Known rows, with every way that one mark hangs from another
nolava(posa(tonatu(lakib))): [ -8 -11 -24 -10  11  -3  -3  -2  24   9   0  10  29 -31 -14  24   9  24
 -23  25 -18 -52  14  14  17   3  -4]
dide(kibu(gegogid(niru))): [ -9   6   1   1  19  -1 -52   7 -31  29  39  -2  27 -51 -38   1   4  29
 -16 -39 -17 -41 -14  12  23   5 -14]
dide(kibu(gegogid(niru(davo)))): [-28   6  -3  -6  13   9 -38  16 -20  33  53   1   6 -38 -46  -4   4  33
 -24 -33 -12 -32 -18  -8  25  -3 -17]
lakib(rupel sadel(dide) tonatu): [ 24   0  37  13  12 -12  16 -10  12  12 -59  12 -17 -12  -5 -25  -5  21
 -16  -3 -20  18  11 -19 -39 -11  13]
lakib(rupel sadel(dide(kibu)) tonatu): [ 19   1  25  33  18  -3  11 -12  11   9 -40  12 -38 -20  -9 -33  -1  27
 -10   3 -19  -2 -20 -34 -28 -21   9]
kibu(gegogid(niru(davo))): [-32   7   7 -25   6   0 -34  17 -18  35  33   0  24 -29 -43   5   1  29
 -31 -38 -15 -13  14   6  18   7 -15]
niru(gegogid): [-19 -10  -4 -22  13  -7   7  -3  -9  10  26   5  30 -23 -20  11   8  21
 -22  -8  10 -18  10  36 -15  20  -7]
vitak(niru(gegogid lakib(sadel))): [-13  -7  23 -36   4 -35  33  -9  12  27 -28   0   6 -26 -11  -7  10  27
 -22  14   2 -23  19  28 -74  12  12]
gegogid(niru): [-14   5   1 -13  16   0 -15   3 -12  31  -1   7  33 -32 -39  12   0  31
 -21 -36 -10 -29  30  21  11  10 -10]
kibu(gegogid(niru)): [ -7   7  12 -19  13  -9 -46  10 -29  30  13  -3  42 -41 -34   9   4  24
 -22 -47 -22 -22  16  26  17  15 -14]
rupel(lakib(tonatu)): [ -2   2  14  -2   9 -21   5   5   0  22  16   9  34  -6  -1  15   9  24
 -17 -22 -29 -16  16   1  17   8  -7]
vitak(niru(gegogid lakib(rupel))): [-26  -8  23 -17   3 -15  30   8  19  30 -38   4  -5 -34   3  -9  25  19
 -20  33  -8 -25   1  23 -66  17  11]
niru(lakib(sadel tonatu)): [ -8  -2  28 -11   5 -21  13  -7  11  12 -18   7   7 -20  -2 -14   7  22
 -15 -28   3  -7  20   3 -42   2  27]
rupel(lakib): [ -9   2   8   4  16 -28   4  -6   0  25  33   3  34  -9 -13  28   1  30
 -18 -31 -19 -19  -4  -2  27   3 -18]
lakib(rupel sadel tonatu): [ 20  -3  34  16  15  -9   8  -3  10   5 -70   8  -1 -18  -6 -25 -10  27
 -17  -6 -23  11  -1  -6 -18  -1  11]
nolava(posa(tonatu(lakib(sadel(dide))))): [ 15  -9  -8  -8  11 -20  12 -22  28   9 -26  12   6 -19 -22  18  -3  26
 -22  28 -21 -34  20  -5 -18 -18   0]
rizuf(davo): [-20   4 -10  -1  11  -7  -4 -17  -7  21  35   4  12 -22 -24  -5   0  29
 -33   7 -18  -4   9   3  21  14 -19]
sadel(dide(kibu(gegogid(niru)))): [ -9  11   5  -1  16  -2 -44   1 -28  36  47   3  10 -47 -38  -1  10  25
 -14 -37 -16 -35  -5   0   4  -5 -13]
rupel(lakib(sadel tonatu)): [ 20   2  30   1  11 -37  12  -6   2  12 -18   6  25   0 -10   5  -8  32
 -16 -25 -31  -3  12  -6   0  -2  -1]
sadel(dide(kibu(gegogid(niru(lakib))))): [-28  11  11  -2   8  -5 -38   1 -18  39  56   2   4 -48 -22   3  27  20
 -11 -38  -3 -44 -16  -4 -22  -9  11]
pigokom(rupel(lakib)): [ -2   9  20   3  19 -31  -2  12   4  11  21   1  20 -14  10  37  -1  29
 -10 -28 -29 -18 -11  12  45  -1 -32]
niru(lakib): [-35  -1   7  -7   9  -9   2  -7   8  20  32   5  19 -28  -5   8  16  19
 -17 -39  12 -22   3   5 -14   7  15]
posa(tonatu(lakib(rupel sadel))): [ 28  -7  10  15  22 -12  15   3  24   5 -71  10 -20 -20  -5  -3 -10  29
 -21  21 -24 -23 -29 -15  -5  -8  15]
gegogid(niru(lakib)): [-31   5  12 -14   8  -6 -10   4  -3  33   8   7  25 -35 -24  14  15  27
 -17 -40   5 -37  25  18 -14   7  13]
dide(kibu): [-19  -3 -12  20  23   3  -9 -10  -5  12  45   5   9 -35 -22  -3   2  28
 -13 -35   2 -32 -20  -7  21   1 -13]
mirob(dedaz pigokom(rupel)): [-13   3  47  27  12 -11  -6  29   7   1  42  -7  21 -37   4  16   0  21
   1  -3 -17 -29  -1  41  21  24  -6]
mirob(dedaz pigokom): [-25  -5  34  24   9  -9  -4  14   1  15  47  -6  37 -33 -17   7   4  21
  -7  -6 -13 -31   4  24   0  28   9]
tonatu(lakib): [ -5  -6  -7  -1  16 -14   1  -8  -4  28  38   4  21 -23  -7  20   5  21
 -15   8  -2 -28   8   0  -1   7  10]
mirob(pigokom): [-28  -3  10   4  11  -2  -3   6   3  22  20  -1  27 -19 -19  -4   4  18
 -12 -28  -8 -26  19  17  17  16   2]
tonatu(lakib(sadel(dide(kibu)))): [ 18  -3   0  24  21 -24  10 -29   0  28  34   6 -25 -19 -14   3  -4  30
  -7  15   1 -30 -21 -31 -25 -22  15]
tonatu(lakib(rupel sadel)): [ 22  -7  21  23  20 -25  11 -13   6  17 -37   3  -8 -17  -4   2 -12  28
 -14  30 -13 -10 -22 -19 -17  -7  20]
nolava(posa): [-26  -7  -9  -5   9  -7 -14 -21   8   6  18   3  49 -31 -24  19   3  24
 -21 -11  -7 -24  29  17  13   7 -18]
niru(davo gegogid lakib(rupel)): [-50 -10  13  -9  -1   2  33   9  20  14   8   9 -16 -14  -5  -1  25  21
 -28  22  20 -14 -26  -1 -43   3  20]
sadel(dide(kibu)): [-16   1  -8  15  21   1  -3 -17  -1  26  58   9  -6 -29 -22  -3   9  24
 -13 -32   4 -25 -12 -17  -1  -9 -12]
kibu(gegogid(niru(davo lakib(sadel)))): [-26   6  29 -26   1 -20 -18   5  -6  29   7  -2   8 -24 -36   1   0  32
 -27 -35  -5 -11   3  -5 -24  -7  15]

Rows
[ 24  -3  25  22  18 -26  18 -21   8  23 -31   7 -21 -11  -4   0  -7  25
 -12  36 -14  -4 -12 -30 -36 -15  21] -> tonatu(lakib(rupel sadel(dide)))
[-41   4  23   0   2  11  12  18  17  32 -21  11 -16 -23 -22   1  13  30
 -26  -2   1 -19   0 -16 -14  -8  16] -> gegogid(niru(davo lakib(rupel)))
[ 21   6  23  21  16 -31  16 -13   4  23  14  11  -6  -5 -12  -6  -1  33
  -9 -17 -25 -18 -10 -29 -11 -24  -5] -> rupel(lakib(sadel(dide(kibu)) tonatu))
[-38   6  25 -33  -8   2 -23  31  -8  36  24   5  13 -31 -19  -8  26  19
 -27 -30  -9 -18  25   6 -23   7  17] -> kibu(gegogid(niru(davo lakib(tonatu))))
[-25   3  31   2   5  -6  16   6  20  24 -53  10 -21 -14 -31  -7  -4  39
 -25  -1  -7  -9  -4 -21 -29 -18  22] -> gegogid(niru(davo lakib(rupel sadel)))
[  7  10  30   1  14 -25   3  23   4   9   2   5  19 -12  19  23   8  25
  -8 -25 -32 -12   6  19  31   3 -25] -> pigokom(rupel(lakib(tonatu)))
[ -5   3  38   9  12 -13   3  -4  10  18 -71   7  -2 -30 -19  -3   0  35
 -17 -11 -13 -20  -5  -3 -27  -8  25] -> gegogid(niru(lakib(rupel sadel)))
[ -8   8  55  33  12 -34   4  33   9   7  45  -7  34 -20  10  35   1  27
   3   6 -39 -37 -16  28  37  17 -14] -> mirob(dedaz pigokom(rupel(lakib)))
[ -8   9  30 -12   8 -23   3 -15   5  32 -16   9   0 -23 -32   4   3  30
 -16 -33   1 -17  31   3 -46 -13  17] -> gegogid(niru(lakib(sadel(dide))))
[-29 -10  13 -32  -1  -7  18   8   1  10  19  11  21 -24   6   4  34  12
 -17  -5  18 -22  21  36 -57  20  27] -> niru(gegogid lakib(tonatu))
[-23   1  27   4   7 -10  19   4  23  34 -36   2  -9 -37   6 -10  18  22
 -19   6 -18 -18  -1  -3 -38   9   8] -> vitak(niru(lakib(rupel)))
[-44  -6  16 -48 -11  -4  43  25  24  37  13  10 -10 -17  -3 -14  32  19
 -29  27   2 -21  41  20 -74  16   9] -> vitak(niru(davo gegogid lakib(tonatu)))
[ 12   1  20  41  24  -9   7 -25   8  12 -24   8 -34 -22 -20 -23  -8  32
 -11 -10 -10  -9 -39 -38 -17 -24  -1] -> lakib(rupel sadel(dide(kibu)))
[ 15   1  22  -8  11 -19  12 -16   3  18 -14  11  -1 -12 -15 -16  -3  22
 -16 -27 -12  13  36  -4 -35  -7   5] -> lakib(sadel(dide) tonatu)
[-31 -11  28  -8   2 -13  37  -3  22   7 -26   7 -24  -6 -12  -9   5  28
 -27  23  16  -2 -28  -9 -55  -7  24] -> niru(davo gegogid lakib(rupel sadel))
[-26 -10  21 -34  -5 -14  36   4  17   9   1  11 -11  -3 -12 -10  15  24
 -26   7  19  -5  16   9 -71   0  30] -> niru(davo gegogid lakib(sadel tonatu))
[ 24  -6  -1  -4  22 -17  15  -1  19  12 -27   8  -3 -20 -17   5 -11  30
 -21  -1 -14 -30  -4  -2   0  -4  10] -> posa(tonatu(lakib(sadel)))
[-49   6   6 -21   2   5   5  12  11  38  26  11   3 -23 -31  11  15  31
 -26 -28  11 -28  25   0  -9  -2  10] -> gegogid(niru(davo lakib))
[ 17   3  27  32  21 -18 -25 -18  -7  12  -5  -2 -20 -33 -17 -25  -6  25
 -12 -12 -23  -1 -59 -31 -15 -18  -1] -> lakib(rupel sadel(dide(kibu(gegogid))))
[-30   6  20 -21   6 -12 -38  11 -19  32  24  -2  36 -45 -21  11  20  19
 -19 -45 -10 -30   8  23 -14  13  13] -> kibu(gegogid(niru(lakib)))
[ 23  -3  13  45  23 -17  13 -23   6  24 -11   8 -38 -21  -7  -6  -4  29
  -5  38 -10 -27 -39 -46 -27 -27  20] -> tonatu(lakib(rupel sadel(dide(kibu))))
[-24 -11  25  -7   0  -1  21  15   9   7 -28  12   4 -24  15 -11  34  11
 -17  17   4 -17  -4  22 -60  14  30] -> niru(gegogid lakib(rupel tonatu))
[ 27   9  40   4  15 -42  10  13   7   1 -29   4  12  -5  11  17 -11  32
  -9 -21 -37  -2   3  13  19  -6 -18] -> pigokom(rupel(lakib(sadel tonatu)))
[-36 -10  13 -29   0 -19  37  -8  16  13  13   6  -6  -7 -21   1   5  28
 -28   2  24  -9  -2   6 -54  -2  20] -> niru(davo gegogid lakib(sadel))
[-12   7  39  -6  -1   1 -34  29 -15  24 -38   4  16 -43   2 -12  28  15
 -16  -9 -26 -20   1  13 -28  11  23] -> kibu(gegogid(niru(lakib(rupel tonatu))))
[-15 -10  16 -23   6 -29  22 -16   4   6  -6   3  12 -18 -13   5   8  23
 -18 -11  19 -18  -2  22 -58   7  23] -> niru(gegogid lakib(sadel))
[-37   5  27  -4  -4  16  13  31  15  32 -38  17 -16 -19 -11 -13  22  26
 -24   4  -7 -17  17 -11 -26  -5  23] -> gegogid(niru(davo lakib(rupel tonatu)))
[-31  -7  21 -42  -3 -27  49  -3  24  30  -9   2 -16 -14 -22 -11   5  31
 -30  21   4 -14  17   8 -74   3   8] -> vitak(niru(davo gegogid lakib(sadel)))
[ 15   6  25   5  15 -46  17 -26   4  25   5   5   9   2 -22  16 -11  34
 -15 -22 -26  -4   5 -18  -9 -16  -9] -> rupel(lakib(sadel(dide)))
[ 21  -1 -10  14  24 -10  14 -13  20  17  -1  13 -33 -24 -17  -2  -2  30
 -13   9 -12 -45 -30 -25  -9 -25   9] -> posa(tonatu(lakib(sadel(dide(kibu)))))
[-43   5  17 -27  -5  12   8  25  10  36  12  15   2 -20 -22  -3  23  25
 -25 -13   6 -23  40   2 -25   0  17] -> gegogid(niru(davo lakib(tonatu)))
[  2   3  44   3   5  -8   6   8   8  18 -89  12  -2 -27  -9 -17   5  29
 -14  -7 -18 -14  14   3 -46  -6  34] -> gegogid(niru(lakib(rupel sadel tonatu)))
[-32   4  21 -19   4 -12  13  -1  12  31  -6   8  -4 -14 -41   3  -4  39
 -27 -29   6 -16  21  -6 -25 -13  16] -> gegogid(niru(davo lakib(sadel)))
[-18  -6   9  -3  10 -22  24 -26   4  13  26   8 -21 -22 -14  -4  16  25
 -11  -2  24 -29 -22  -2 -68 -13  25] -> niru(gegogid lakib(sadel(dide(kibu))))
[-20  -3  39   5   0  -6  30   3  29  10 -44  12 -30  -7   0 -26   6  25
 -23   6  -7   9  -8 -30 -44 -13  33] -> niru(davo lakib(rupel sadel tonatu))
[-56  -9   2 -35  -2  -3  27   4  14  18  51   8   1 -13 -15   9  25  21
 -28   1  30 -19  -1  12 -42   7  14] -> niru(davo gegogid lakib)
[ 19  -2   8  16  18 -31 -22 -23 -19  29  49  -3  -9 -31 -15   1   0  22
  -8   5 -11 -28 -35 -29 -25 -16  11] -> tonatu(lakib(sadel(dide(kibu(gegogid)))))
[-26   6  29 -25  -1 -26  44 -13  35  44   1   5 -34 -12 -21 -17   2  30
 -26   0  -6   0  30 -26 -69 -17   6] -> vitak(niru(davo lakib(sadel(dide))))
[ -3  10  37 -22   5 -29 -25 -10 -15  33  -1  -1  12 -33 -27   4   9  24
 -17 -35  -9 -12  12   4 -47  -9  17] -> kibu(gegogid(niru(lakib(sadel(dide)))))
[ -6   2  41  13  11 -23  19 -23  19  15 -36   9 -25 -18  -2 -11   5  23
 -15 -12   0   2 -14 -23 -51 -18  29] -> niru(lakib(rupel sadel(dide)))
[-32  -5  19 -33  -3 -22  42 -15  18  21  28  10 -24  -2 -22   1  12  25
 -25   7  25  -1   8  -5 -76 -13  21] -> niru(davo gegogid lakib(sadel(dide)))
